Known rows, with every way that one mark hangs from another:
{zuzun {menez {zagag nibano seme vatin}}}: [ 11.0   7.0  -4.7   2.0  60.9 -11.9  -0.9   8.7 -23.2   0.6  -3.9  -7.4
  -4.0  -1.8 -14.1 -11.9  -9.9   1.3  10.9  -0.7  -8.4 -10.9   3.4  -3.9
  17.7]
{zagag nibano seme vatin}: [-22.8   5.5  -2.3  -0.5  37.3 -11.8  -8.2  14.1 -19.9 -11.7  -4.9  -9.9
  18.2  -5.8 -13.4  12.9 -14.2  -1.7  33.0   5.7  -8.0  -8.0  -6.0  -3.9
  22.1]
{zuzun bopo butud {menez {zagag seme}}}: [ 25.3  23.2  23.8  14.7  52.3 -16.9   8.6   2.9 -18.4   3.1 -14.0  -5.7
 -30.7  -4.6 -40.7 -22.5  -7.3   0.2   6.9   1.2 -20.3  -6.0  12.6  -8.5
   9.5]
{seme {zuzun bopo}}: [  1.3   4.5  -7.9   0.3  13.1 -14.2   3.5  -3.3 -14.6  -8.3 -17.8 -13.2
  10.3  -5.7  -8.7  -6.1  -6.3   1.5   1.8  -3.7 -13.0 -24.6  -9.1  -5.6
  11.7]
{menez {zagag nibano {seme zuzun} vatin}}: [ 19.1   6.6   1.0  -1.7  24.1 -10.3  -5.0   1.5 -19.8  -0.2  -8.1  -7.6
   3.6  -4.7 -14.7  -4.4 -12.7   2.3  28.8  -2.8  -6.8 -25.9 -15.2  -4.0
  18.2]
{zuzun bopo vatin}: [  2.2   5.2  -7.8   6.5  19.3 -14.0   7.2   5.9 -12.9 -12.3 -24.0 -12.7
   3.5  -5.3  -7.8   2.6  -3.7  -0.8 -22.6   1.0 -30.7   1.3   0.6  -5.8
  11.0]
{butud {zuzun bopo {menez zagag} seme}}: [ 23.0  14.7  -5.0  14.8  17.5 -11.8   5.4  -4.8 -21.7  13.4 -25.0  -5.8
 -12.0  -2.2  -8.5 -11.2  -3.2   7.5 -19.1  -3.9 -13.1  -8.1 -28.6  -5.0
   4.7]
{nibano {zagag seme vatin}}: [ 22.8  13.1  -1.0   5.7   9.0 -23.3  -2.8  13.5 -20.4 -14.3  -4.6  -9.8
  12.5  -3.5  -6.1   3.6 -11.1  -0.4  26.6  -1.0  -5.7 -23.2 -16.9  -5.0
  14.7]
{nibano {zagag seme}}: [ 14.8  11.2  -2.7   6.5   4.2 -20.9   1.0  10.1 -16.3 -14.6  -4.9 -10.9
   9.1  -4.1  -4.9  -2.0 -11.0  -0.8  10.2  -2.7  -7.8 -23.5 -12.8  -6.4
  11.4]
{nibano zagag}: [ 15.6   4.0  -9.0   0.3   4.4 -15.3   4.1   8.2 -17.6 -16.7  -3.6 -13.1
   9.8  -2.1   0.9  -3.8  -5.4   0.5   5.5  -3.3  -2.9 -21.3 -12.3  -4.2
  12.1]
{zuzun bopo menez seme}: [  0.0  12.9  -1.9  19.6  52.5 -12.9   8.1   6.3 -20.7  12.3 -28.0 -10.0
  -2.3  -2.1 -13.9  -5.3  -1.5   0.7 -22.3  -0.2 -14.7  -1.8  14.6  -6.4
   3.8]
{butud {zuzun {menez zagag} seme vatin}}: [ 23.5  15.0 -13.1   8.1  15.9 -11.4   3.1  -2.3 -20.6   9.3  -9.7  -6.8
 -14.3  -2.3  -8.1  -6.0  -2.6   7.7 -38.4  -2.6 -24.1  -8.3 -29.0  -4.4
   4.6]
{seme {zuzun butud}}: [ -1.1  10.0   3.4  -7.7  10.3 -13.2   1.8  -1.3 -15.6 -12.3   7.0 -13.6
  -5.0  -6.2 -26.6  -3.9  -6.0   1.6  11.5   0.6 -12.2 -25.4  -7.3  -5.7
  11.0]
{nibano {zagag {seme {zuzun menez}}}}: [ 13.6  16.1  -3.5   6.7  25.9 -21.5   0.6   4.9 -19.7 -10.2  -1.9  -9.7
   4.6  -3.9 -10.0 -10.7 -10.9   0.5   3.3  -4.6 -12.0 -38.7 -10.0  -7.5
  13.0]
{zuzun vatin}: [  0.2   1.8 -16.3  -4.2  12.6 -13.7   2.7   8.6 -12.4 -16.2  -4.1 -13.7
   5.2  -4.0  -5.3   4.5  -5.3  -0.1 -21.1   0.8 -25.4  -1.2  -3.7  -5.1
  11.0]
{butud {zuzun menez}}: [ -4.2   5.6 -18.7  -2.8  17.6 -13.9   0.2   1.2 -17.7 -10.8   1.9 -10.0
   1.3  -2.3  -2.2  -7.6  -6.6   5.8 -11.0  -0.5 -11.7  -8.3 -30.1  -3.3
  10.8]
{butud zuzun}: [ -1.9   2.4 -18.2  -5.2 -13.3 -13.2  -1.6   0.9 -13.2 -15.9  -1.5 -11.1
   7.7  -4.3   1.1   1.0  -7.3   5.5   0.0  -0.4  -8.7  -7.3 -41.8  -3.2
  10.7]
{zuzun bopo butud {menez zagag} seme}: [ 30.2  24.8  24.3  20.9  50.9 -11.0  11.0   1.0 -22.6  20.4 -21.7  -6.3
 -32.7  -2.8 -40.3 -15.8   0.1   2.0  -9.2   1.5 -15.8  -3.2  15.4  -7.6
   3.2]
{menez {zagag seme vatin} {zuzun bopo}}: [ 33.8   9.0   5.9   6.7 -21.9 -21.4   3.3  -0.7 -13.0  -3.5 -26.2  -5.5
  -9.2  -4.5 -11.7 -19.0 -11.0   3.5  25.5  -3.6  -2.8  -1.7 -32.8  -6.6
   9.2]
{menez {zagag {seme zuzun}}}: [ 35.8   9.1  -4.1   1.0   1.7 -16.6   0.1  -0.6 -14.0  -1.1  -7.3  -7.9
  -1.9  -6.1 -12.9 -13.3 -12.6   2.4  10.6  -7.7 -10.5 -24.7 -16.5  -6.7
   8.0]
{zuzun seme vatin}: [  4.6   9.7 -11.6   7.2  10.7 -12.0   2.3   8.2 -16.0   2.7 -12.2 -12.3
   2.4  -4.3 -11.4  12.9  -2.4   0.9 -33.2   1.7 -25.3   0.0  -0.7  -5.6
   3.3]

Rows:
[ -2.1  20.6  11.2   9.8  49.8 -12.0   5.0   7.8 -22.3   7.9   3.1 -10.1
 -21.3  -3.0 -37.8  -4.0  -1.4   1.4 -10.3   5.7 -13.0  -2.9  15.5  -6.4
   4.6] : {zuzun butud menez seme}
[  0.7  13.0   2.2  -6.6  14.7 -13.5   1.8  -1.7 -14.5 -12.9   6.3 -13.2
 -10.1  -6.3 -28.8  -0.2  -4.6   1.6  -8.4   1.9 -26.4 -23.9  -5.5  -6.5
  12.1] : {seme {zuzun butud vatin}}
[ 42.5   8.4  -2.3   1.2   5.3 -18.9  -1.9   7.9 -16.6  -3.0  -8.4  -6.9
  -0.1  -4.9 -10.5  -4.3 -12.5   1.6  27.5  -3.9  -6.0 -10.1 -16.3  -4.6
  10.1] : {menez {zagag seme vatin}}
[ 10.8  11.3  -6.4  10.7  58.6  -4.1   4.5   4.2 -22.9  15.9 -13.0  -8.5
 -14.0  -1.5 -16.8  -6.4  -1.2   2.9 -42.9  -0.7 -24.9  -5.8  12.4  -5.5
   9.5] : {zuzun {menez {zagag nibano}} seme vatin}
[ 28.3  19.7  17.0  10.6  57.5 -13.0  10.6   1.8 -19.2   1.0 -14.0  -7.9
 -34.7  -3.1 -37.4 -18.2  -0.8   1.2 -22.0   2.5 -35.2  -2.2  16.5  -7.2
  10.3] : {zuzun bopo butud {menez zagag} vatin}
[  2.1  -2.0  -7.0  -6.7 -11.1  -4.5   3.3  -3.3 -13.3  -8.7  -9.6 -10.0
 -10.5  -2.7  -8.1 -18.6  -4.0   5.0 -13.6  -1.9  -9.8  -1.5 -25.7  -4.1
  14.8] : {menez {zagag nibano} {zuzun vatin}}
[ -7.8  14.4  15.3  10.1 -16.5 -14.2   8.8  -1.1 -13.5  -1.6 -19.1 -10.6
 -17.3  -5.2 -28.9  -9.7  -1.8   2.9   0.6   4.1  -5.8   5.9 -17.3  -7.6
   3.9] : {menez {zuzun bopo butud seme}}
[  5.9  10.1  -8.2   4.5  61.6 -10.3   1.6   6.4 -19.4  -0.8  -5.2  -7.9
 -10.5  -2.9 -17.1 -12.4  -8.1   0.4 -27.0  -0.7 -30.0  -8.6   9.5  -5.2
  16.1] : {zuzun {menez {zagag nibano seme}} vatin}
[  3.6  20.3  11.5   8.0  14.9 -11.4   3.8   7.2 -16.6   1.8  -2.1 -11.5
 -18.8  -5.2 -35.8  11.7  -0.5   0.7 -21.8   7.2 -28.3   1.1   4.4  -7.4
   3.8] : {zuzun butud seme vatin}
[ 17.0  14.9  -3.3   6.3   7.5 -21.1   0.2   4.3 -15.7 -13.8  -4.6 -10.8
   6.7  -5.0  -8.9  -2.7 -10.4   0.1  -2.8  -3.5 -19.7 -36.7 -15.2  -7.4
  12.4] : {nibano {zagag {seme {zuzun vatin}}}}
[-11.4   8.7   3.4  -6.1 -18.5 -15.2   5.1   2.1  -9.6 -20.1   4.0 -12.3
 -18.0  -5.2 -24.8  -9.1  -3.7   2.5  -9.0   4.8 -16.6   4.8 -20.3  -6.7
   9.5] : {menez {zuzun butud vatin}}
[-32.7   6.1  -4.3   0.2  31.1  -9.5  -6.5   2.7 -16.6  -9.9  -3.5 -10.9
  14.7  -7.0 -15.6   1.9 -14.1  -0.4  11.6   1.5 -14.5 -26.4  -6.5  -5.8
  19.2] : {zagag nibano {seme zuzun}}
[-22.6   7.7  -2.2  -1.7  37.9 -12.1 -10.2   6.3 -20.3  -9.3  -3.5 -10.2
  17.7  -7.1 -16.0   9.7 -14.0   0.1  32.1   3.6 -10.3 -26.7 -10.4  -3.9
  23.2] : {zagag nibano {seme zuzun} vatin}
[ 35.5   4.7  -2.8   0.6 -28.5 -14.6   4.0  -0.7 -16.9   7.1 -14.7  -8.2
  -9.9  -2.3  -8.2 -12.2  -3.6   6.6  11.2  -4.7   7.0  -1.3 -33.2  -4.6
   4.6] : {menez {zagag vatin} {zuzun seme}}
[ 21.0   8.8 -14.4  -3.5  38.1 -12.9   3.9  -3.4 -17.3  -1.8  -1.7 -10.7
  -8.8  -3.1 -12.3 -15.5  -4.8   3.5 -25.9  -6.4 -25.3 -28.5  -2.3  -5.4
  11.9] : {seme {zuzun {menez zagag} vatin}}
[  0.8  13.5 -13.2  10.5  48.9 -12.9   5.2   8.5 -20.6   7.7  -8.6 -10.9
  -6.4  -2.5 -14.2   1.6  -1.2   1.5 -46.6   1.5 -29.1  -1.1  12.3  -6.3
   5.3] : {zuzun menez seme vatin}
[  3.9  16.2  -4.0  20.4  56.4 -13.3   9.0   6.1 -19.7  11.7 -29.0  -9.5
  -7.9  -2.5 -17.0  -0.7   0.2   0.2 -47.3   2.0 -34.2   1.3  17.0  -6.9
   5.3] : {zuzun bopo menez seme vatin}
[ 19.1   3.8   0.7   0.3  23.9 -10.0  -4.6   7.1 -19.6  -2.4  -9.0  -6.9
   3.3  -4.2 -12.5  -1.9 -11.9   1.2  29.2  -1.4  -4.7 -11.4 -11.9  -3.5
  18.1] : {menez {zagag nibano seme vatin}}
[ 30.6  14.8  11.2  -2.2  50.0 -13.7   4.1   6.7 -22.8  -1.6   7.4  -8.2
 -26.6  -1.9 -33.6 -16.0  -4.0   2.5  16.6   1.8  -8.6  -7.2   5.1  -4.2
  12.3] : {zuzun butud {menez {zagag vatin}}}
[ 37.3  14.3   2.8  18.6  49.6 -13.1   7.9   4.0 -25.4  21.4 -31.8  -6.4
 -10.0  -1.5 -15.1  -9.6  -1.8   2.9  -8.1  -3.1  -9.9  -4.7   7.8  -5.6
   6.0] : {zuzun bopo {menez {zagag vatin}} seme}
[ 28.7  15.7  20.1  10.7 -25.9 -12.1   9.8  -6.4 -14.2   8.6 -23.2  -6.7
 -29.5  -3.8 -29.6 -22.1  -1.2   5.1   3.2  -1.4  -1.9   2.0 -22.5  -7.7
   1.9] : {menez zagag {zuzun bopo butud seme}}
[ 32.7  -1.2  -6.5  -8.1 -28.3 -15.6   3.0  -0.5 -14.6  -7.8  -8.0  -8.6
  -6.7  -2.9  -3.8 -18.0  -6.0   5.8  20.7  -5.2   8.0  -2.1 -35.9  -3.4
  10.7] : {menez {zagag vatin} zuzun}
[  1.3   7.3 -12.0   4.5  -4.1 -13.6   2.5  -1.0 -14.7 -13.2 -18.7 -10.3
   1.3  -4.9  -2.8   3.4  -4.9   4.9 -20.4   0.7 -28.2  -2.8 -36.0  -4.3
  10.6] : {butud {zuzun bopo vatin}}
[  3.1  11.1  -5.7  12.1  -9.4 -12.1   2.8  -1.7 -16.0   2.3 -24.7  -9.2
   3.4  -4.3  -4.8   4.7  -4.3   5.6 -10.0   0.1 -12.2  -4.3 -36.5  -4.5
   4.2] : {butud {zuzun bopo seme}}
[ -0.4  24.5   9.0  10.9  54.9 -12.3   6.0   8.0 -21.0   7.3   1.5  -9.9
 -27.1  -3.5 -40.4   0.7   0.7   0.8 -35.3   7.6 -32.0  -0.2  18.3  -7.3
   4.9] : {zuzun butud menez seme vatin}
[ 32.1  15.4  16.6  -0.8 -23.4 -20.7   1.0   1.4 -13.9  -6.5  -0.9  -5.8
 -24.2  -5.2 -30.0 -18.3 -10.7   4.1  35.0   0.3  -1.2  -2.9 -32.8  -7.1
   8.9] : {menez {zagag seme vatin} {zuzun butud}}
[ 20.7   7.8 -17.7  -1.0  17.1 -12.8   2.3  -1.4 -17.5  -5.6  -2.3  -7.7
 -11.9  -2.3  -5.0 -11.4  -5.0   7.1 -28.9  -3.0 -24.4  -8.6 -31.5  -3.9
  11.0] : {butud {zuzun {menez zagag} vatin}}
[-11.5   9.6  12.0   0.8 -15.4 -15.3   7.7  -0.1  -9.9 -15.9 -11.7 -11.4
 -14.3  -4.8 -24.2 -15.3  -4.0   2.1  10.8   3.7  -5.9   5.1 -19.3  -6.7
   9.4] : {menez {zuzun bopo butud}}
[ -1.4  18.5   7.7   4.5  52.3 -14.6   6.9  -3.3 -18.5  -5.5  -7.0 -11.5
 -18.3  -4.6 -34.0 -10.7  -2.9   1.3 -19.3   2.1 -33.6 -22.9   9.1  -7.5
  12.7] : {seme {zuzun bopo butud menez vatin}}
[ 16.1  14.0  -3.5   5.5   4.8 -20.6  -0.7   4.8 -17.0 -13.3  -3.6 -10.6
  10.0  -4.6  -7.0  -5.5 -11.4   0.1  10.0  -4.6  -9.2 -38.0 -16.2  -6.8
  11.6] : {nibano {zagag {seme zuzun}}}
[ -1.7  16.3   0.0  -3.5  45.7 -14.2   3.2  -0.9 -18.4  -8.4   9.1 -12.3
 -16.7  -5.0 -31.6  -9.3  -3.8   2.0 -19.0   2.1 -29.4 -24.8   5.6  -6.3
  12.9] : {seme {zuzun butud menez vatin}}
[ 20.5  13.1  -4.9  10.4  19.4 -16.5   3.8  -2.7 -17.7  -1.0 -19.0  -5.2
  -9.0  -3.5  -7.2 -16.5  -9.5   5.8  -6.2  -3.5 -16.6  -9.9 -30.7  -5.4
   9.7] : {butud {zuzun bopo {menez {zagag seme}}}}
[  6.4   9.8  -9.7   5.9  24.2  -5.5   0.3  -2.6 -23.8   9.8  -8.6  -6.7
  -7.2  -2.1  -7.8  -7.8  -4.0   7.8 -16.8  -1.7  -8.2 -11.4 -29.5  -3.2
   9.2] : {butud {zuzun {menez {zagag nibano}} seme}}
[ -9.7  12.5   8.7   2.1 -22.1 -13.6   4.9   1.2 -13.7  -4.3  -2.2 -11.3
 -16.2  -4.1 -26.8  -7.5  -2.6   3.3   1.7   3.8  -1.8   4.0 -20.3  -7.0
   3.3] : {menez {zuzun butud seme}}
[  2.0  16.4  -8.9  15.4  26.3 -13.3   5.0  -1.1 -20.1   5.9 -22.6  -7.9
  -7.3  -4.1  -9.3   0.4  -1.9   5.7 -40.6   1.2 -30.9  -3.0 -22.0  -5.3
   5.8] : {butud {zuzun bopo menez seme vatin}}
[  0.6  12.9  10.4   0.5  17.1 -13.8   4.7  -4.0 -15.3  -8.8  -9.6 -12.7
  -5.8  -6.2 -28.5  -6.6  -5.0   1.1  11.0   0.9 -16.8 -23.8  -5.0  -6.8
  11.4] : {seme {zuzun bopo butud}}
[-31.6  15.3  15.6   6.6  38.6  -9.2  -3.0   0.3 -17.5  -7.8 -10.4 -10.0
   0.7  -7.9 -33.4  -0.1 -12.2  -1.2  18.4   5.8 -20.2 -23.7   0.3  -7.3
  19.9] : {zagag nibano {seme {zuzun bopo butud}}}
[  9.2   3.0  -1.6   1.5  18.6  -7.6  -1.3   4.8 -16.2  -2.8  -9.2  -7.8
   1.1  -4.7 -12.7  -8.1 -12.0   0.6  12.8  -2.9  -7.6 -11.0  -8.2  -5.1
  14.6] : {menez {zagag nibano seme}}
[ 15.9   8.1  -4.3   7.7  57.0  -5.7   1.9   6.2 -27.2  17.3 -11.8  -7.3
  -6.4   0.1 -14.8  -6.5  -2.7   3.2  -5.3  -1.0  -4.3  -8.6   6.8  -3.2
  10.6] : {zuzun {menez {zagag nibano vatin}} seme}
